Each row was made from one small tree. The marks that hang from a mark follow it in brackets, in the order of their numbers. Every link used is in the known rows. Write each row's tree.
Known rows
K972{K297{K276{K798{K22}} K408 K516}}: [-1.05 +0.30 -0.11 -0.67 -0.63 +0.35 -0.55 -0.16 -0.34 +2.48 +0.26 -1.75 +1.86 -0.11 -3.73 +0.12 +0.21 -0.12 -0.66 +0.76 -0.39 -6.26 +1.34]
K358{K516{K297{K276 K408 K972} K798}}: [-1.70 -0.11 -0.97 -0.89 -0.01 +2.10 +0.88 +1.50 +0.25 +0.13 +0.58 +0.22 +0.85 -1.09 -2.56 +0.02 -1.13 -0.83 -0.30 -0.35 -1.42 -2.66 +0.70]
K883{K516{K297 K798{K22}} K638}: [-1.92 -1.93 +0.31 +0.47 +1.11 +0.93 +0.90 +1.36 +1.02 +2.29 -2.47 +1.99 -1.86 -0.87 -2.63 +0.08 -1.28 -0.09 +0.16 +0.30 +0.20 -3.56 +2.64]
K972{K297{K276{K798} K408}}: [-0.57 +0.68 +0.00 -1.01 -0.76 +0.49 +0.63 -0.90 -0.63 -1.56 +0.59 -1.97 +1.52 +0.60 -2.47 -0.52 +0.91 -0.74 -0.68 -0.99 -0.76 -3.42 +0.34]
K358{K516{K297 K798{K22 K638{K883}}}}: [+0.22 -0.55 +0.80 +0.74 -1.39 +1.14 +0.09 -0.79 -0.20 +1.31 -0.98 +2.21 -4.41 +1.22 +3.18 +0.49 -1.80 -1.33 +0.05 +0.87 -0.65 +1.77 +0.19]
K798{K22 K638{K883{K516{K297{K276}}}}}: [-2.97 -1.12 -0.27 +0.49 +1.72 +0.23 -0.22 +0.90 +0.11 +0.67 -3.44 +0.89 -1.71 -0.37 +2.14 +0.47 -1.47 +0.50 -0.15 -0.04 +0.55 -0.26 -1.59]
K276{K297{K516}}: [+3.43 +1.10 -0.08 -0.13 +0.67 -1.81 -0.08 +0.38 -0.29 -0.57 -1.51 -2.24 +0.41 -0.67 +0.19 +1.47 +0.93 +0.21 +0.42 +0.50 -0.16 +3.03 -0.52]
K638{K798 K883{K516}}: [+2.80 -0.34 -0.23 +1.20 +0.05 +0.08 +0.62 -0.65 +0.46 -2.34 +0.73 +0.63 -0.78 +0.16 +3.42 -0.58 +0.70 +1.77 +0.02 -0.50 +0.35 +4.03 -3.10]
K798{K22 K638{K883}}: [+0.16 -0.08 +0.94 +0.54 -0.78 -1.23 -0.51 -1.09 -0.59 -2.28 -0.87 +0.69 -1.36 +2.24 +4.45 +0.08 -0.07 -1.04 +0.26 -0.04 +1.52 +3.91 -0.27]
K516{K297{K276{K798} K972}}: [-0.03 +0.79 +0.01 -1.21 +1.09 +0.86 +0.37 +1.31 -0.37 -0.66 -2.14 -0.32 +1.59 -0.02 -0.60 +0.30 +1.00 -0.40 -0.11 -0.46 -0.77 -3.54 -1.97]
K358{K516{K297{K276{K798{K22}} K972}}}: [+2.16 +0.18 +0.39 -1.24 -0.22 +1.43 -0.57 +1.88 +0.15 +2.13 -0.34 +1.14 +0.72 +0.40 -1.75 +0.24 -0.24 -0.14 +0.19 +1.10 -1.15 -6.98 -1.37]
K798{K638}: [+1.40 +0.63 +0.55 -0.18 +0.81 -1.54 +0.33 +0.00 -1.05 -4.63 -0.57 +0.61 -0.16 -0.13 +2.59 +0.35 +0.73 -1.04 +0.86 -0.67 +0.97 +6.00 -0.51]
K276{K297{K972} K798{K22 K638}}: [+3.17 +0.65 +1.27 -1.13 -0.80 -0.71 -1.51 -0.62 -0.52 +1.86 +1.41 -0.14 +0.51 +1.63 -1.70 -0.23 +0.81 -0.65 +0.76 +1.33 -0.10 -3.01 -1.04]
K297{K516}: [+1.79 +1.06 -0.07 +0.16 +0.95 -1.51 +0.30 +1.01 -0.48 -2.48 -1.49 -0.56 +1.06 -1.17 +1.64 +1.21 +0.91 +0.14 +0.46 -0.04 +0.79 +4.16 -0.40]
K798{K22 K638{K883{K516{K297{K408 K972}}}}}: [-5.14 -0.81 -0.36 +0.12 -0.12 +0.16 -0.59 +0.93 +0.55 +2.17 -0.15 +0.74 -0.76 -1.14 +1.39 -0.15 -1.41 +0.39 -0.64 -0.54 +1.14 -1.74 +0.51]
K638{K798{K22} K883{K516{K297}}}: [+1.05 -1.49 +0.16 +1.23 -0.43 +0.89 +0.31 +0.39 +0.68 +1.19 -1.50 +1.07 -2.33 +0.83 +3.66 -0.01 -0.35 +0.99 -0.46 +0.28 +0.22 -0.67 -1.80]
K638{K798{K22} K883{K516}}: [+2.73 -1.13 +0.25 +1.24 -0.75 +0.26 -0.06 -0.34 +0.71 -0.44 +0.81 +0.93 -0.78 +1.57 +2.98 -0.66 +0.08 +1.28 -0.02 +0.37 +0.94 +0.74 -2.23]
K638{K798 K883{K516{K297{K408}}}}: [-0.72 -0.91 -0.98 +1.01 -0.43 +0.90 +0.80 -0.06 +0.67 -0.77 +0.12 -0.09 -1.73 -0.18 +2.78 -0.77 +0.08 +1.41 -0.97 -1.39 -0.19 +0.76 -0.91]
K516{K297{K276{K798} K408 K972}}: [-2.06 +0.64 -0.67 -1.39 +0.30 +1.08 +0.13 +1.14 -0.08 -0.71 -0.50 -1.02 +2.17 +0.39 -2.14 -0.49 +0.85 -0.41 -0.64 -1.02 -0.54 -5.36 -0.34]
K52{K883}: [+1.67 +0.77 +0.99 +0.29 -0.84 -1.39 +0.76 +0.16 -0.18 -3.15 -0.45 -0.86 +0.19 +2.12 +4.00 +0.84 +0.84 -0.99 -0.15 -1.49 +0.13 +6.97 +0.25]
K276{K297{K408 K516 K972} K798{K22 K638}}: [+0.93 +0.85 -0.04 -1.04 -0.61 -0.86 -2.17 -0.40 -0.20 +3.79 +2.66 -1.01 +1.58 -0.16 -3.70 -0.31 +0.57 +0.38 +0.24 +1.42 -0.05 -4.65 +0.69]
K883{K638}: [+0.77 -0.05 +0.33 -0.06 +1.07 -1.64 +0.82 +0.24 -0.11 -3.86 -0.92 +0.51 +0.23 -0.57 +0.30 -0.22 +1.01 -0.23 +0.64 -0.93 +0.75 +2.17 +1.90]

Which tree is each row?
[-4.05 +0.08 -0.45 +0.50 -0.80 +0.28 -0.98 -1.13 +0.00 +2.26 +1.85 +0.45 +0.57 -0.14 +0.28 -0.25 -1.03 -0.42 -0.27 +0.74 +0.94 +0.82 +1.54]  K297{K408 K516{K798{K22 K638{K883}}} K972}
[-2.29 -0.12 +0.78 +1.02 -0.86 +0.12 +0.11 -2.07 -0.79 +3.03 -1.08 +0.19 -2.32 -0.94 +2.07 +1.11 -1.15 -1.07 -0.28 +1.33 -0.16 +3.03 +1.00]  K972{K297{K516{K798{K22 K638{K883}}}}}
[-0.29 -0.04 +0.64 +0.83 +0.41 +0.01 +0.70 -0.33 +0.16 -0.80 +0.87 +1.28 -1.09 -0.12 +1.45 +0.25 -0.76 -0.08 +0.26 -0.87 -0.27 +7.93 -0.41]  K52{K883{K516{K798{K638}}}}
[-4.11 -0.61 -0.24 -0.13 +0.33 +0.69 -0.01 -0.62 -0.89 +2.31 +0.21 -0.52 +0.55 -1.76 -3.05 +0.37 -1.40 -1.19 -0.24 +0.86 -0.43 -1.24 +2.42]  K972{K297{K276 K408 K516{K798{K22 K638}}}}
[+3.15 -0.63 +0.71 +1.02 -1.68 -0.03 -0.01 -1.20 -0.13 -1.88 +0.53 +0.37 -0.85 +3.25 +4.73 -0.53 +0.69 -0.25 -0.09 +0.28 +0.78 +1.92 -1.21]  K638{K798{K22} K883}
[-0.25 -0.77 -0.07 +0.49 +1.58 +0.07 +1.20 +0.34 +0.84 -1.25 -0.18 +1.58 -0.27 -1.53 -2.89 -0.61 -0.30 +0.71 +0.67 -0.52 +0.31 +0.98 +1.35]  K883{K516{K798} K638}
[+2.79 +0.07 +0.72 +0.28 -0.92 -0.46 -1.50 -1.72 +0.36 +2.48 +0.58 -0.09 -2.06 +2.11 -0.03 -0.53 -0.05 +1.25 +0.25 +0.99 +0.05 -1.73 -2.28]  K276{K297 K798{K22 K638{K883{K516}}}}
[-1.19 +0.65 -0.86 +0.68 -0.55 -0.46 -0.42 -2.43 -0.21 +0.94 +0.87 -1.71 -1.57 +0.21 +0.06 +0.06 -0.41 +0.07 -0.31 +0.15 -0.58 +4.33 +0.87]  K276{K297{K408 K516{K798{K638{K883}}}}}
[-4.89 -2.33 -1.02 +0.01 +1.44 +1.63 +0.61 +1.53 +1.28 +1.80 -1.43 +0.95 -0.11 -0.64 -5.33 -0.89 -1.76 +0.17 -0.38 -0.45 -0.04 -6.74 +3.58]  K883{K516{K297{K276 K408} K798{K22}} K638}
[+2.21 +1.32 -0.21 -0.58 +0.83 -1.59 -0.30 +1.00 -0.17 +1.01 -0.62 -2.07 +1.92 -1.97 -0.76 +1.49 +0.89 +0.51 +0.43 +0.74 -0.23 +1.57 -0.75]  K276{K297{K516 K972}}
[-2.22 +0.86 -1.42 -0.80 +1.60 -0.65 -0.17 +1.64 -0.10 -1.36 +0.38 -1.51 +4.31 -2.31 -1.95 +0.26 +0.43 +0.58 -0.06 -0.51 +0.53 -0.46 +0.11]  K297{K276 K408 K516 K972}
[+3.24 +1.21 +0.62 +0.01 -0.95 -0.98 -0.71 -2.82 -0.61 -0.85 +0.16 -1.06 -2.09 +2.36 +2.18 -0.39 +1.24 +0.08 +0.20 +0.01 -0.59 +2.76 -2.12]  K276{K297 K798{K638{K883}}}
[+0.28 +1.15 -0.87 -0.78 +0.02 -1.41 -0.50 +0.69 +0.07 +0.89 +0.91 -2.77 +2.48 -1.74 -2.13 +0.67 +0.71 +0.42 -0.10 +0.03 -0.07 -0.12 +0.81]  K276{K297{K408 K516 K972}}
[-2.05 +0.26 -0.05 -0.69 +0.15 -0.01 -0.95 -0.73 -0.90 +2.35 +0.76 -0.70 +1.14 -1.22 -3.27 -0.11 -0.04 -0.12 -0.25 +0.79 -0.49 -4.36 +1.21]  K972{K297{K276{K798{K22 K638}} K408 K516}}
[-1.70 -1.10 +0.32 +1.03 -0.69 +1.53 +0.70 +0.29 +0.92 +1.89 -2.94 +0.65 -2.61 +1.56 +1.74 +0.67 -1.59 -0.31 -0.61 +0.15 +0.44 -0.67 -0.21]  K638{K883{K516{K297 K798{K22}}}}
[+2.60 -0.71 +0.56 +0.76 +0.01 -1.03 +0.85 -0.77 +0.11 -2.10 +1.71 +0.93 -0.44 +0.57 +2.75 -0.75 +1.43 +0.38 +0.09 -1.16 -0.82 +4.97 +1.48]  K52{K883{K638{K798}}}
[+2.95 -0.30 +1.10 +0.10 -1.05 +0.40 -0.16 -0.31 -0.41 -0.88 +1.56 +2.54 -1.62 +1.01 +0.25 +0.04 -1.19 -1.47 +1.11 +1.19 +0.07 +2.36 +0.40]  K358{K516{K798{K22 K638}}}
[-0.79 +1.40 -1.17 -1.04 +1.01 +0.09 -0.74 +0.71 -0.02 -0.19 +1.49 -1.22 +4.21 -1.15 -3.41 -0.49 +1.13 +0.97 -0.14 -0.20 -0.08 -3.49 -0.79]  K297{K276{K798} K408 K516 K972}
[-0.78 +0.18 -0.31 -0.61 -1.32 +1.59 +0.96 +1.20 +0.29 +0.31 +1.23 +0.59 -0.33 -0.87 -1.21 +0.19 -0.88 -1.09 -0.32 -0.46 -0.99 -1.21 +1.43]  K358{K516{K297{K408 K972} K798}}
[+2.62 -1.13 -0.25 +0.60 +1.78 -0.53 +0.85 +0.43 +0.60 -2.09 +1.35 +1.95 +0.00 -2.32 -0.84 -1.21 +0.91 +1.96 +0.78 -0.45 +0.08 +0.79 -0.27]  K883{K516 K638{K798}}
[-0.30 +0.99 -0.57 -1.36 -0.01 +0.44 -0.26 +0.34 -0.08 -2.39 +1.83 -1.07 +3.77 +1.11 -2.80 -1.19 +1.23 -0.09 -0.12 -1.00 +0.18 -3.74 -0.78]  K297{K276{K798} K408 K972}
